Each row comes from the steps of one path. Every step used is in the known rows, and no mark comes twice. Write the path behind each row, first mark first.
(in the rows, 128 means zero)
Known rows
P L A Y: [153 132 162  85 114 215 131 196 124 130 186  73 183 128 116 185 147  97
  89  83  92 181 174  78  67 154 116  65 127 210 173 118 132 170 140 114
  68 156 113 146 107 145]
P L A: [150 138 147  84  92 212 115 169 154 132 174  77 169 137 123 169 140 106
 132  69 101 171 173  84  86 158 124  90 112 211 160 128 123 146 129 122
  89 154 116 123 113 146]
U X Z L A Y: [101 145 133 129 117 200 174 179 109 120  99  92 156 102 138 184 143 121
  73  89 110 136 149 104  75 176 116 118 141 191 152 103 129 158 146 124
  96  85 127 156 102 124]
L A U X Z: [121 116  96 158 116 195 152 127 116 128 116 118 131  91 142 164 104 130
  99  65  92 118 133 125  83 120 108 148 151 162 126 123 159 144 101 127
 120 131 129 125 108 142]
V T P L Z X: [ 85 173 138 126  75 140 123  80 148 131 132 134 111 138  92  91 128 138
 175 131 169 108 148 135 115 182 132 163 120 163  92 136 105 125 157 163
 135 143 125 112  92 110]
X Z L A: [116 154 138 112  92 205 147 160 155 117 124  81 153 124 125 160 130 121
 125  58 112 140 151 102  94 145 135 112 118 207 150 119 114 140 136 140
 102  94 118 136 106 123]
Z L P: [145 169 146 104  81 193 102 154 132 136 211  93 133 129 124 150 111 105
 122  77 119 161 154  98  93 153 147 121  88 189 150 137 112 115 133 141
  96 126 102 104 112 122]
U A: [198  66 139 107 106 213 107 195 147 122 223 125 153 112 100 163 131 112
 114  85  65 150 115  80  86 137 112  87 115 176 134 105 119 143  90 121
 105 163 110  96 113 130]
L Z: [155 122 153  95 101 193  97 141 108 129 231 113 143 127 101 169 109 124
 115  92 106 143 128  98  89 148 132 108  97 173 138 138 134 142 121 137
 110 188 105 101 115 119]
X V T P L Z: [ 45 160 127 121  82 146 126  94 145 119 105 130 110 133 103  83 105 151
 189 144 158  96 166 136 127 173 140 190 143 166  78 133 108 135 144 153
 140 144 111 117 100  99]
U X V T P L A Y: [ 50 120 118 137 110 160 168 161 114 119  44 124 131 111 135 112 143 129
 139 151 127 111 180 127 100 188 108 169 185 175  99 102 120 168 150 116
 124 120 128 156  95 131]
P L Z X: [161 179 147  98  81 172 107  98 120 141 197 123 138 144  91 139 137 120
 131 102 148 142 159 111 102 181 131 120  93 189 140 148 121 123 147 148
 102 162 120 104 109 125]
V X Z L P: [ 77 174 123 133  92 175 137 123 138 126 118 113 113 121 138 113 112 128
 145  90 138 113 154 124 100 154 146 173 115 169 107 125 116 109 134 148
 126  90 116 115 103 108]
Z X U A Y: [188  70 135 126 123 184 140 187  76 144 173 162 146 114  81 148 161 109
  75 117  87 159 119 105  76 124  96  87 153 174 129 102 123 156 112 118
  96 150 128 124 105 151]
X Z L P: [ 95 186 129 118  83 186 132 126 148 127 154  94 127 123 121 141 102 121
 123  79 131 134 148 111 102 159 150 145  99 179 128 131 112 109 135 152
 107  98 107 114 105 105]
T U X: [113  71 131 128 106 186 121 136  72 159 119 153 130 109 140 169 131 129
 111 120  80 132 105 103  82 141 120 136 137 138  98 124 143 143 120 117
 134 170 125 110 109 145]
P T U: [145  83 153 106 111 177 104 128  81 162 139 146 136 136 102 145 123 120
 144 131  67 140 103 112  91  77 118 119 131 163 104 137 132 148 139 125
 130 174 124 112 107 164]
Z L P T V X U C: [ 77 167  93 106 102 130 115 105  50 163  20 170 111 136 147  48 159 131
 208 172 148 118 160 150 132  92 129 198 150 176  70 147 109 121 179 142
 157 122 127 126 106 185]
L A: [178  91 151  97 105 209 111 190 121 127 195  95 161 127 121 177 133 105
 116  67  76 163 143  89  79 131 119  79 114 197 156 122 134 156 117 117
  98 171 111 118 114 152]
Y F: [111  69 203 108 103 205 118 186 115 128 206 115 155 131 115 180 144  88
 102  91  63 162 112  70  74 146 131  56  97 160 125 123 158 158 112 122
  91 206  85 123 107 136]
A U C: [154 105 127 116 116 205  94 134  72 152 167 140 149 101 140 153 113 113
 119  79  66 140 114 101  79  84 128  87 128 133 113 136 163 142 123 154
 124 200 107 130 109 168]
Q C: [157  82 149  92  99 203  98 156  96 141 197 137 156 110 122 154 131  93
 120  88  50 123 111  60  79 156 147  79 112 124 124 123 134 141 123 139
 128 185 114 109 133 182]
V X: [143  70 154 119 114 192 106 159  97 132 170 141 134 122 135 145 122 116
 135  92  69 122 121  99  77 126 124 112 125 148 103 117 143 144 115 132
 128 179 112 111 109 138]
V T: [137  61 144 117 105 192 107 155 118 129 178 133 137 119 125 149 110 118
 146  97  67 120 112 100  82 130 122 107 119 142 100 116 130 142 120 138
 130 182 103 116 102 135]
R F: [ 93  64 172  94 113 215 114 185 111 126 189 113 150 140 113 178 123  98
 105  73  59 176 120  71  55 151 143  74  90 167 129 126 151 142 117 118
  98 205 100 121  92 135]
R F Y: [ 53  44 186  87 116 236 141 203  86 118 174 112 157 144  98 201 117  86
  85  59  47 193 115  63  36 156 144  72  83 160 139 140 154 143 123 103
  84 207 109 140  80 133]
A U X Z: [107 106 104 168 116 190 141 102 101 133 129 144 117  87 138 160  85 132
  98  78  76  99 105 122  81 120 120 152 143 123  94 124 165 132  99 144
 131 150 121 118 106 127]
Z X V T: [157  68 126 141  99 150 119 127  74 129 124 187 108 132 107  96 125 118
 163 130  94  94 129 137 108 134 114 138 145 146  81 121 125 134 133 139
 141 165 117 118 100 147]
X Z L P T U A Y: [114 168 120 121 114 168 155 152 131 145 114 115 135 121  80 121 138 129
 112 147 130 147 136 124 105 102 112 156 141 201 128 116  91 135 145 120
 106  59 132 125  98 127]
X V T U: [ 97  51 124 132 106 160 123 130  73 147  86 173 115 125 122 108 118 137
 167 144  86 104 123 130 104 100 122 159 165 141  68 125 127 148 126 126
 152 166 113 122 100 143]
T V X Z L: [ 84 126 126 144 100 158 144 119 106 111  58 153 114 122 137  93 125 133
 167 110 112  84 126 124 105 118 141 165 147 160  74 116 121 136 141 147
 143 105 115 122  97 110]
T U: [132  75 153 110 104 191 109 143  85 155 155 138 141 125 118 164 123 120
 121 105  73 146 106  96  80 103 130 105 130 151 109 131 136 148 121 127
 121 180 114 112 107 143]
Z L: [152 128 165 107  89 207 107 163 123 132 195 106 147 125 125 167 119 107
 119  72  86 150 129  86  83 138 144  93 102 178 142 123 121 134 132 149
 105 139 105 117 109 124]
C Q: [147  81 148  99 104 201 100 163 101 149 192 139 166 114 126 141 134 105
 119  85  55 128 109  72  88 142 141  79 109 124 119 133 141 143 118 142
 116 198  98 113 132 180]

Which path is each row?
[101 123 126 148  89 120 127  91  91 119 111 177  89 132  84  69 116 143
 175 153 153  83 135 160 129 151 127 183 147 153  70 132 114 135 146 153
 153 152 121 108  94 114] | L Z X V T P
[ 20 157  88 151  85 153 157  94 124 151  38 135  98 109 151 113 117 149
 152 135 152  95 137 143 112 168 132 220 139 144  76 125 106 107 144 138
 153  73 128 121  96 114] | V T U X Z L P
[ 85  66 122 101 110 178 111 135  71 164  72 160 143 115 144 129 148 136
 167 137  84 122 106 109  94 112 124 118 144 123  71 124 131 146 149 138
 158 186 115 138  98 170] | V T U C
[ 88  79 149 132  98 175 117 144 134 122 141 133 123 116 118 126 102 127
 159 109  82 109 104 110  91 132 131 126 133 133  76 110 126 146 126 147
 140 170 108 117  95 119] | V T P
[141 158 125 122  96 135 104 121  95 131 116 144 102 145 124  69 126 113
 191 143 128 114 155 139 116  97 129 181 123 194  98 143 105 124 158 131
 135 113 117  99 106 146] | Z L P T V X
[170 127 123 108 103 146  94 128  87 131 167 143 118 141 100 102 109 107
 165 144  98 131 131 124 111  94 122 145 115 183 103 146 121 132 142 120
 120 173 106  91 108 155] | L P T V
[143 159 116  93 103 211 108 138 120 153 138  95 170 114 145 148 143 112
 135  67 105 166 175 100  88 111 123  93 131 186 149 143 145 145 138 142
 104 165 118 143 111 177] | P L A U C
[ 78  74 135 143 100 156 125 136 111 116 101 158 107 119 115  94 100 133
 173 133  90  90 121 128 111 130 131 155 159 136  60 113 123 146 126 145
 150 163 108 122  95 120] | X V T P
[130 167 150  83  87 197 100 120 140 136 212  94 151 136 103 161 117 126
 128  93 129 148 159  94  95 176 138 117  93 187 143 144 122 132 134 143
 100 171 107 106 113 114] | P L Z
[ 89 146 162 109  85 191 116 132 157 130 151 105 140 126 114 141 114 119
 140  93 100 141 136  90  93 160 146 113 119 161 106 122 123 136 134 150
 111 160 112 117 102 116] | T P L
[ 91 182 124 128  99 157 133 107 133 133 100 119 110 134 122  95 112 129
 170 117 132 105 149 140 112 127 132 187 115 177 103 132 110 108 153 147
 135  84 125 115 103 129] | V X Z L P T
[185 131 150 112  94 170 101 119  87 135 217 141 130 135  87 146 128 118
 116 100 125 135 128 117  96 153 125 110  99 175 136 143 130 133 135 142
 111 178 118  98 110 131] | L Z X
[167  56 148 112 129 202 129 202  95 144 182 137 160 108  92 171 148 114
  78 121  67 166 108  82  69 103 106  82 151 170 131 102 127 171 106 102
 101 157 118 121 103 135] | T U A Y
[159 171 130 108  87 148  98 125 105 132 153 127 117 146 107  97 116 105
 169 133 123 136 148 126 117 101 135 154 106 203 120 148 103 122 157 134
 116 122 109  98 107 143] | Z L P T V
[108 166 120 120  90 157 117 111  94 169 108 130 111 130 130 127 128 125
 143 145 131 140 142 130 108 134 124 187 116 181 119 146 107 113 155 126
 131 102 133 103 110 153] | Z L P T U X
[140  39 117 133 138 166 145 192  64 128 108 180 135 109 112 107 156 123
 119 144  82 128 123 112  83  90  99 134 190 166  85  96 130 174 106 102
 122 153 120 123 104 144] | T V X U A Y
[ 94  85 134 136 115 186 138 133 112 121 112 143 126 113 131 135 112 132
 137  92  80  95 113 112  85 133 129 137 135 136  81 111 142 137 117 141
 137 151 117 121 104 122] | V X Z
[188  75 120 125 101 180 126 159 110 147 164 167 133 120  89 131 154 119
 118 102  96 147 120 111  97 130 104 114 139 175 117 113 115 132 101 125
 114 148 130 102 111 153] | Z X U A
[111 142 119 131 107 146 150 128 115 114  28 133 123 139 124  78 146 130
 194 126 121  95 150 144 119  89 118 174 153 210  99 123 107 148 160 129
 141  80 133 132  99 148] | P T V X Z L A
[101  93 126  90 109 201 112 149  64 161 110 148 155 112 140 152 143 126
 131 107  81 147 119  97  92 127 129  99 135 141  95 127 142 142 136 145
 130 196 112 137 114 175] | X U C
[145  84 109 163 114 181 119 121  63 139 146 167 109  97 138 139  91 123
 110 100  75 106 130 128  92 109 116 159 156 136 101 130 163 141  99 130
 130 169 116 111 113 143] | A U X V
[114  62 218 108 125 206 131 214  83 126 217 111 169 125 105 198 150  77
  61 105  54 174 112  65  54 140 123  30 112 158 137 112 167 181 124 113
  73 208  86 146 102 134] | A Y F
[ 25 184 106 109  82 132 131  63 104 162  35 159 118 131 114  70 158 156
 191 157 186 110 154 147 129 178 133 177 146 146  63 141 107 122 178 172
 155 152 135 139  95 149] | V T P L Z X U C
[143  64 137 129 112 162 110 147  74 120 127 169 120 126 133 109 128 115
 159 118  78 106 119 110  89 103 125 132 144 151  77 121 139 153 123 124
 138 182 107 106 106 139] | T V X
[138  46 132 125 139 195 141 205  88 138 150 152 148 105 114 144 151 123
  94 119  74 146 127  99  70 113  98 115 172 162 110  93 132 166  98 111
 113 151 125 127 109 143] | V X U A Y
[ 59  70 115 159 101 150 138 129  97 118  66 173  97 105 137 100 107 141
 165 149  98  74 120 136 111 165 122 189 164 122  50 107 128 141 125 136
 164 152 117 120  98 122] | U X V T P
[130  35 106 134 107 167 128 160 114 139 103 176 120 117 106  99 137 140
 166 147  88 110 123 123 112 107 105 161 172 159  78 107 106 147 100 111
 150 139 119 109 101 136] | X V T U A
[ 90 190 107 131  92 165 140 104 130 135 102 116 112 120 125 128 108 129
 139 124 132 110 141 134 115 169 128 190 105 175 113 132 109 102 151 143
 128  82 127 111 108 131] | U X Z L P T
[128  56 130 128 105 175 114 149  94 124 138 157 122 122 121 117 107 125
 160 122  76 100 130 119 101 128 121 137 143 145  83 118 129 144 119 134
 139 175 104 121 104 136] | X V T
[133 139  92 126 100 136 125 139 117 140  86 161 102 136 111  49 149 129
 192 158 143 125 160 146 129  89 111 210 153 210  92 127  85 121 129 117
 139  82 131  93 109 152] | Z L P T V X U A
[ 76 167 108 140  91 144 139 110 115 114  76 139 100 126 137  78 117 128
 168 116 146  95 152 135 114 131 146 192 134 172  81 129 111 117 143 141
 136  92 111 111  99 108] | T V X Z L P
[ 38  71 100 153 109 165 158 103  99 146  34 165 112 101 145 136 118 154
 145 137  95  78  96 129  94 147 115 185 158 112  50 111 132 136 125 129
 163 135 129 127  95 129] | V T U X Z
[178  84 141 111 110 162  98 134  79 127 149 157 131 138  99 117 117 109
 162 137  65 118 106 113 102  80 118 117 126 171  94 133 129 150 141 125
 127 185 110 104 106 159] | P T V
[157  89 120 151 113 199 111 128  85 144 185 142 124  94 143 170  93 116
  95  77  67 124 112 110  70 111 116 128 135 132 118 129 164 140  98 134
 122 178 117 106 112 143] | A U X
[ 47 125 104 137  89 157 153 133 145 121  34 127 118 118 144  95 136 138
 181 136 136  99 179 132 121 193 115 193 167 177  86 112 111 144 140 124
 142 117 129 134 101 133] | U X V T P L A
[105 172 133 119  99 157 151 132 127 141 144 135 136 123  62 112 159 136
 103 138 170 157 155 122 104 168 114 140 153 194 123 119 103 147 136 138
  98 120 137 121 100 114] | T P L Z X U A Y
[108  55 137 121 105 178 115 138  96 153 126 148 129 123 127 141 120 128
 152 122  76 121 105 109  84 103 121 128 143 135  83 122 128 148 126 129
 143 174 114 119  98 143] | V T U
[ 69 192 136 117  76 147 131  73 120 152 116 135 117 140  88 105 135 142
 145 122 175 138 155 135 116 170 138 163 132 175 101 147 113 125 151 161
 120 145 133 113 102 122] | T P L Z X U
[ 82  71 105 113 117 156 121 130  29 151  30 192 129 117 156  88 158 134
 175 145  97 109 124 122 105 101 126 147 169 136  49 127 143 149 144 133
 160 189 117 133 107 180] | T V X U C
